Each row comes from the steps of one walk. Every step used is in the known rows, and no mark comes twice. Write the walk behind each row, first mark first.
Known rows:
r m d x v: [ -6  39   0 -16  30  35  25  20 -16 -20  11  15  28 -29 -42   4  37 -49
 -20  31  18]
q v: [ -7   9  13  27  40  11  44  13 -36 -37 -24  22  43  43 -56   5  21 -88
  18  11  14]
v m d x: [  8  69  12 -30   6 -14  30   4  -5 -17  -1  19  21 -18 -36  27  37 -54
  14  20   6]
m z: [ 32  20  21  29  29  -7  52  17 -56 -35   3   9  27  44 -29  23  39 -82
  48   3   7]
z x v: [  5  17  20  33  58 -15  32   6 -23 -41 -12  38  27   7 -44  -8  17 -64
   3  27   2]
r m d: [  6  51   5 -17  25  17  51  11 -24 -25   3  20   4 -16 -49  26  45 -84
  26   1  23]
v m z x: [ 40  24  16  29  31 -35  45   6 -28 -34 -18  34   9  30 -25  27  39 -75
  31  34 -11]
q v m d: [ -1  31  11 -19  11  -4  26  -5   3 -15 -14   9  30  19 -42  18  20 -85
   2  29   1]
z x v m d q: [ 12  24  28 -26  16  -7  -4   2  -1 -19 -13  21  20 -49 -52 -18  20 -47
 -20  42   2]
r q v: [ -9   6  25  41  45  14  36  21 -17 -25 -14  25  35  60 -52   7  33 -93
  -6 -10   8]
z q d x v: [ -7  37  43 -15  53   5  35  18 -13 -26 -42  11  41 -42 -46   7  20 -42
 -43  -3  -5]
q d x v m z: [ 22  45  25 -10  22  -6  36  18  -7 -15   0   1  51  24 -23  17  28 -31
 -38  54 -24]
v m z q: [ 34  14  53  -3  30 -15  50   5 -32 -19 -47  -6  16  -5 -21  22  37 -79
  23  -2  -9]
x v m z: [ 27  18  39   9  27  -8  38   8 -20 -20  -1 -13  46  41 -21  -5  22 -56
  -2  46 -17]
x v m: [  1  43  44  -4  35 -10  41  -1  -3 -21 -18  -1  47  18 -46 -16  18 -50
  -9  35  -7]
r q v m d: [ -6  32  24  -6  16   1  20   6  19  -2  -1  13  23  34 -37  16  32 -93
 -20   8  -3]
d x v m z q: [ 20   2  48   0  36   3  21  14 -22 -14 -39  -7  43 -10 -13  -1  27 -45
 -24  32 -17]
v m z: [ 34  30  30  10  20 -19  56   8 -31 -23  -6   2  27  42 -27  23  42 -71
  33  25  -7]
q v m z: [ 23  -1  17  21  23   0  40  10 -28 -24 -20   5  43  69 -30  16  28 -84
  12  46 -12]
z x v m: [  7  32  30  15  48 -26  31  -4   1 -31 -28  31  28   7 -43 -10  16 -52
 -12  44 -11]
d x v m z: [ 22  23  27  10  24   0  28  18 -22 -22  -4   0  53  33 -19  -1  30 -38
 -13  58 -14]

Write each row's walk:
[ 24  23  60 -25  35 -14  45   4  -5 -10 -39 -18  36 -10 -20  14  18 -60
 -39  22 -31] | x v m z q d
[  5  51  48 -18  49 -11  62   8 -25 -31 -47  12  16 -34 -53  29  29 -77
   2 -37   1] | z q d
[  4  54  33 -35  14 -15  26  -9  11 -11   4  -9  31  -6 -33  -5  13 -57
  -9  33  -2] | x v m d
[ 29 -31  12  30  24   7   9  19 -42 -32 -38  35  30  27 -50   0  32 -74
  -3  55  -4] | d q v m z x
[ 39  10   6  46  39 -22  43  14 -49 -42  -2  39   9  32 -25  27  40 -83
  43  15   2] | m z x
[ 22 -18  27  11  14  24  22  23 -45 -25 -28   4  50  39 -52  -5  33 -70
   1  42  -1] | d q v m z
[  0  -1  11 -16  11  27   9  16 -40 -28  -8  12  37  -7 -65  -2  24 -82
  10   8  25] | m d q v
[ -4  -7  25  14  32  31  23  26 -53 -37 -36  21  49  16 -80 -14  26 -74
   9   9  24] | d q v
[  1  43  10 -13  22   8  13  11 -15 -21  17   9  40 -16 -32   4  20 -49
  -5  25  11] | m d x v
[ -4  32  21  16  42   9  29  20 -28 -34  -6  14  51  11 -46 -10  22 -41
  -5  22  10] | d x v
[ 30  43  38 -21  29 -10  47  16 -20 -16 -44   8  24 -21 -23  44  42 -53
 -17   6 -21] | v m z q d x
[ -6  53  52 -33  43  -5  36   6   8 -17 -53   3  39 -44 -40   6  20 -33
 -58  16 -20] | z q d x v m
[ 31  -5  14  45  47 -11  29  14 -39 -37   2  26  28  32 -18   0  23 -71
  12  38  -6] | m z x v
[ 17  14  37  -6  43   8  33  24 -30 -23 -27  -2  41 -18 -19  19  25 -48
 -35   8 -16] | m z q d x v
[ -4  45  33  -1  33  -2  30  11  -6 -24 -20  11  52   9 -45 -12  24 -32
 -18  47  -5] | d x v m
[ -5  38  -4 -17   8   6  14   7  -2 -18 -11  19  37   9 -37  21  24 -66
  -9  39   3] | q v m d x
[ -4  71  31 -23  31  -6  41  11   9 -21 -17  13  51  -4 -48   7  22 -25
 -45  39 -17] | q d x v m
[ -5  17  20 -30  19   6  10   2  -1 -10 -51  12  28 -33 -33  22  24 -71
 -19  13   1] | z q v m d x
[ 17  -4  29  35  28   4  35  18  -9 -10 -10   9  36  81 -25  16  41 -91
 -12  23 -15] | r q v m z
[ -8  35  10  -4  13   8   9  13  17  -4  -1  25  29  25 -35  21  37 -74
 -33  16  -4] | r q v m d x
[ 26  -4  60  -3  38  -8  33   3 -17 -15 -41 -20  37   1 -14  -8  20 -63
 -11  25 -21] | x v m z q
[ 24  -9   5  42  56  14  39  22 -38 -34  -5  34  15  22 -27   5  38 -70
  -6  50  -1] | r m z x v
[  3  69  36   9  44 -10  61  19  -4 -23  -3  24  21  23 -56  29  42 -78
 -10 -33  -1] | r q d
[ -4   3  33  -3  22  20  23  16 -29 -29 -44  14  50  14 -76 -16  26 -63
  -4  30   9] | d q v m
